Each row comes from the steps of one path. Every step used is in the known rows, and no mark comes twice. Write the path behind each row, first mark first.
Known rows:
nopo kizibez mebu roda rosuniz paner:  19.9  25.9  18.6   0.6 -25.7  -8.4  11.7  12.3 -38.8  25.9  12.7 -20.5  -5.9  13.4 -10.8 -32.6   4.9   2.6 -18.2  -1.1
nopo kizibez mebu:  19.4  24.9   8.3  -1.9 -12.9  -8.3   5.9   8.9  -9.9  26.3   1.0   7.9   0.2   6.0 -30.7 -24.4   4.4   2.1 -18.9  -7.2
tafum paner kizibez mebu roda rosuniz:  30.2  39.4  14.8   3.0   5.0  -9.4   7.4   1.4 -22.8   6.4   6.7 -30.3 -10.6  17.7  -4.8 -50.3   4.7   5.1 -21.7  11.9
kizibez mebu tafum paner nopo:  18.1  34.8  14.1   2.5  28.5  -2.6   0.1  11.3 -26.8  28.4  22.0 -22.3 -15.3  10.6 -36.4 -72.7  12.8   1.5   8.4  -6.1
rosuniz kizibez mebu tafum:  25.2  25.9  13.4  -5.8  -2.4  -9.7   8.8   7.2 -21.8  14.5 -15.3   5.6  -0.1  11.5 -38.9 -45.3  -2.8   0.6   5.0   4.5
nopo kizibez mebu roda rosuniz:  16.8  25.1  12.6   2.5 -30.5  -7.1   6.1   9.9 -32.2  26.4  11.3  -6.2  -7.5  18.7 -16.8 -37.3   6.6   2.8 -18.8   5.6
paner kizibez mebu roda:  24.2  28.4  -3.3   7.0   6.5  -2.2  -1.5   8.4 -17.5  -2.6 -14.6 -13.6   3.8  46.4 -12.8 -26.9  -6.5  10.6 -21.7  11.7
tafum rosuniz nopo:  15.3  23.7  34.7 -13.0 -17.2 -19.2  -8.6   6.1   8.0  10.2 -26.1  15.4  -9.9   7.9 -28.7 -23.2 -18.3  -3.7  -6.4  12.1
nopo kizibez mebu roda:  18.2  21.2   9.2   2.5 -15.1  -6.5  -1.2  13.0 -28.0  25.8   9.9  -4.4  -8.7  16.2 -23.7 -33.2   3.3  -0.6 -15.1   1.1
rosuniz paner kizibez mebu:  29.3  33.3   9.6  -1.6  14.0  -5.6  15.9   8.9  -8.9  -3.7 -18.9 -33.0  11.1  19.4  -5.9  -6.5  -9.1  10.5 -19.1  -7.9
paner nopo kizibez:  13.0 -12.0  18.9  -7.3 -26.3 -16.8   2.7  15.4  -3.7   5.3  -4.2  -8.5 -12.1  53.6 -24.2   2.7   1.3   6.2 -45.9   0.7
kizibez mebu:  18.5  37.8  -5.3   2.7  12.7   0.4   2.4  13.0  -3.3  17.4  10.9  -9.7  -3.8 -11.2 -27.8 -34.3 -10.5  10.3   3.2  -2.6
kizibez mebu roda paner nopo:  18.6  21.2   1.4   6.9   2.7  -2.3  -3.5  27.1 -38.4  14.3  50.1 -41.2  -5.4   6.2 -18.0 -35.5  -4.1  18.6  -3.0   3.6
tafum paner nopo kizibez mebu roda rosuniz:  23.2  12.8  25.8   0.7 -13.0 -17.4   3.4  13.9 -34.2  22.6  30.7 -38.2 -25.8  19.7 -15.6 -47.8  11.6   2.8 -30.1   3.3
roda rosuniz nopo kizibez mebu:  17.9  25.7  24.0  -4.8 -38.5 -18.8  17.5   4.2 -10.8  18.7  -7.4  19.6 -11.1  18.3 -22.1 -30.6  -3.1  16.8 -25.0   6.8
rosuniz nopo kizibez mebu roda paner:  24.1  18.2  22.2  -1.9 -16.7 -19.7  -0.1  16.9 -24.4  20.9  13.9   9.0 -14.2  11.9 -30.8 -29.6  -5.7  17.4 -14.6   1.5
rosuniz paner nopo kizibez mebu:  22.7   7.9  21.0  -4.4  -4.7 -13.8  11.9  22.4 -20.6  12.0   5.7 -42.1  -3.4  20.2 -15.4  -3.2  -3.5   9.0 -28.8 -16.1
kizibez mebu tafum paner:  19.0  46.6  14.0   0.4  30.1   0.2   2.3   4.8 -21.9  29.6  19.9 -13.8 -14.9  -5.6 -34.2 -76.4  11.6  -2.9  21.3  -3.8

Which path is each row?
 24.4  35.1  28.6  -7.2  -3.1 -16.4   8.3   4.8 -24.3   7.1   2.6   1.5  24.9  24.4 -23.9 -31.9   9.6  16.7 -16.6   1.7 => roda paner kizibez mebu tafum rosuniz nopo
 19.7  39.2  14.7  -0.8   8.7  -5.6   1.3  -1.4 -14.7   8.0 -32.3   5.8  18.1  48.7 -25.7 -45.2   7.8  -0.9 -14.5   4.0 => paner kizibez mebu tafum rosuniz
 30.7  18.6   9.2  -2.2 -13.8 -12.9   6.8  17.7 -33.3   7.2  14.4 -18.6   2.2  -4.5 -23.8 -27.5 -11.3  10.5  -4.1  11.9 => rosuniz kizibez mebu roda paner
 19.5   6.3  18.7  -6.3 -20.8 -16.3  11.9  21.0 -22.5  11.3  38.7 -24.8  10.7  10.3 -21.6  -2.5  10.9  22.1 -34.8  -7.6 => roda paner nopo kizibez mebu
 22.5   4.4  29.1  -8.3  -5.3 -19.6   3.3  11.0  -8.0  12.0  14.8 -26.0 -26.1  19.8 -20.7 -22.7   9.0  -0.7 -35.8  -0.7 => tafum paner nopo kizibez
 22.1  37.3  18.3  -1.0   9.6 -12.1  -1.5   0.7 -13.7   9.3 -39.6  16.9  12.6  53.3 -32.0 -49.4   1.9   5.7 -14.2   3.7 => paner kizibez mebu tafum rosuniz nopo
 26.1  31.7   8.0  -3.8  -2.7  -7.8  15.6   7.9 -13.2  -4.2  13.8 -15.7  25.1  11.7 -11.3  -5.5   5.0  22.4 -25.8   1.0 => roda paner kizibez mebu
 19.4  28.9  32.4  -9.1 -20.3 -22.3  -7.6   8.4  -7.2  27.7 -25.2  23.7  -2.4   3.7 -36.4 -34.3  -8.7  -3.5 -15.3   1.3 => tafum rosuniz nopo kizibez mebu
 25.9  27.0  27.1  -8.6 -24.2 -18.7  -1.6  13.5 -32.6  16.1   2.5 -13.2  14.8 -13.4 -22.4 -33.5  -8.5  -5.1  -2.8  12.1 => tafum rosuniz kizibez mebu roda paner
 14.2  43.5  21.7  -1.8  11.6  -6.5  -6.1   7.1 -20.1  32.3  -6.5  12.1  -2.7   7.7 -43.5 -71.9   0.8  -3.3  17.6  -0.6 => kizibez mebu tafum rosuniz nopo
 25.2  33.5  -3.8   2.6   9.5  -4.4   5.5   3.6  -0.3  -2.3 -25.5  -1.1  12.8  36.5 -19.0 -18.5  -5.7  13.5 -26.4   3.0 => paner kizibez mebu
 18.5  28.0  32.7  -8.3  15.0  -5.8   6.1  -9.6 -11.3   4.8 -12.1  -4.2 -14.5  46.9 -21.0 -52.8  19.2  -9.0  -3.0   9.8 => mebu tafum paner kizibez
 24.9  16.5  27.7  -7.4 -25.3 -22.6  -4.2  19.6 -37.6  14.2   3.8 -21.8  13.3   4.1 -24.7 -29.8  -8.4  -1.3 -15.6  10.6 => tafum rosuniz kizibez mebu roda paner nopo
 33.1  40.8  10.4   0.6  21.8 -10.3   5.4   1.4  -4.6   5.7  -2.8 -19.8  -8.5   5.2 -16.7 -40.0   2.0   3.9 -19.1   1.4 => tafum paner kizibez mebu
 12.9   2.0  16.6  -1.3 -10.0 -12.2   1.2  16.8 -23.2  22.1   2.7  -7.8  -6.8  53.7 -37.3 -30.9  12.3   4.6 -28.7  -7.9 => paner nopo kizibez mebu tafum
 19.2  32.5  37.4  -6.3 -25.8 -19.7  16.9  -1.6 -22.8  28.5   0.9  15.6 -18.9  19.1 -25.6 -59.9  11.8   9.5 -14.3   5.3 => roda rosuniz nopo kizibez mebu tafum paner
 18.8   9.4  16.8  -3.4 -17.3  -6.0   1.9   9.9 -27.6 -13.4  20.7 -29.5  -1.2  40.2   3.1  -7.0  -0.7  10.8 -18.0  21.9 => mebu roda paner kizibez
 22.9  21.7  15.7  -3.1 -10.3 -18.9   0.9  12.4  -3.1  21.4 -11.5  25.9 -17.3  13.4 -39.3 -28.1 -10.3  13.3 -16.6  -3.1 => rosuniz nopo kizibez mebu
 15.6  -2.7   8.9   2.3 -16.6 -13.1  -4.4  24.7 -27.8  16.5  12.8 -20.7 -13.0  47.6 -27.1 -22.2   0.9   8.8 -34.4  -0.8 => paner nopo kizibez mebu roda
 25.0  31.2  22.2 -10.2 -17.4 -18.3  -1.3   8.8 -10.7  16.8 -24.0   3.6  11.5 -10.7 -30.5 -31.1 -13.3  -9.3  -5.8   7.8 => tafum rosuniz kizibez mebu
 23.7  35.9  28.8  -4.1  -3.5 -11.7  -1.6   9.6 -25.4   6.7 -21.3 -31.7  12.8  18.4  -4.7 -25.3  -8.8  -7.1 -10.9   4.5 => tafum rosuniz paner kizibez mebu roda
 21.5  36.3  25.2  -7.5  -4.2 -10.9  10.5   1.7 -24.6   5.0   8.5  -9.2  30.8  21.2 -18.9 -28.9  16.1  10.8 -14.2   1.4 => roda paner kizibez mebu tafum rosuniz
 18.2   9.9  27.3  -5.0   1.3 -11.4  11.7  17.5 -29.4  17.0   5.0 -36.7  -2.9  35.5 -21.5 -21.2   6.9   3.9 -19.4 -16.5 => rosuniz paner nopo kizibez mebu tafum
 22.7  17.8  17.6 -11.1 -14.7 -10.7  17.0   2.7  -2.6 -16.0   6.3 -14.6  19.0  25.8  -4.0  10.9   4.8  19.1 -33.2   9.2 => roda paner kizibez
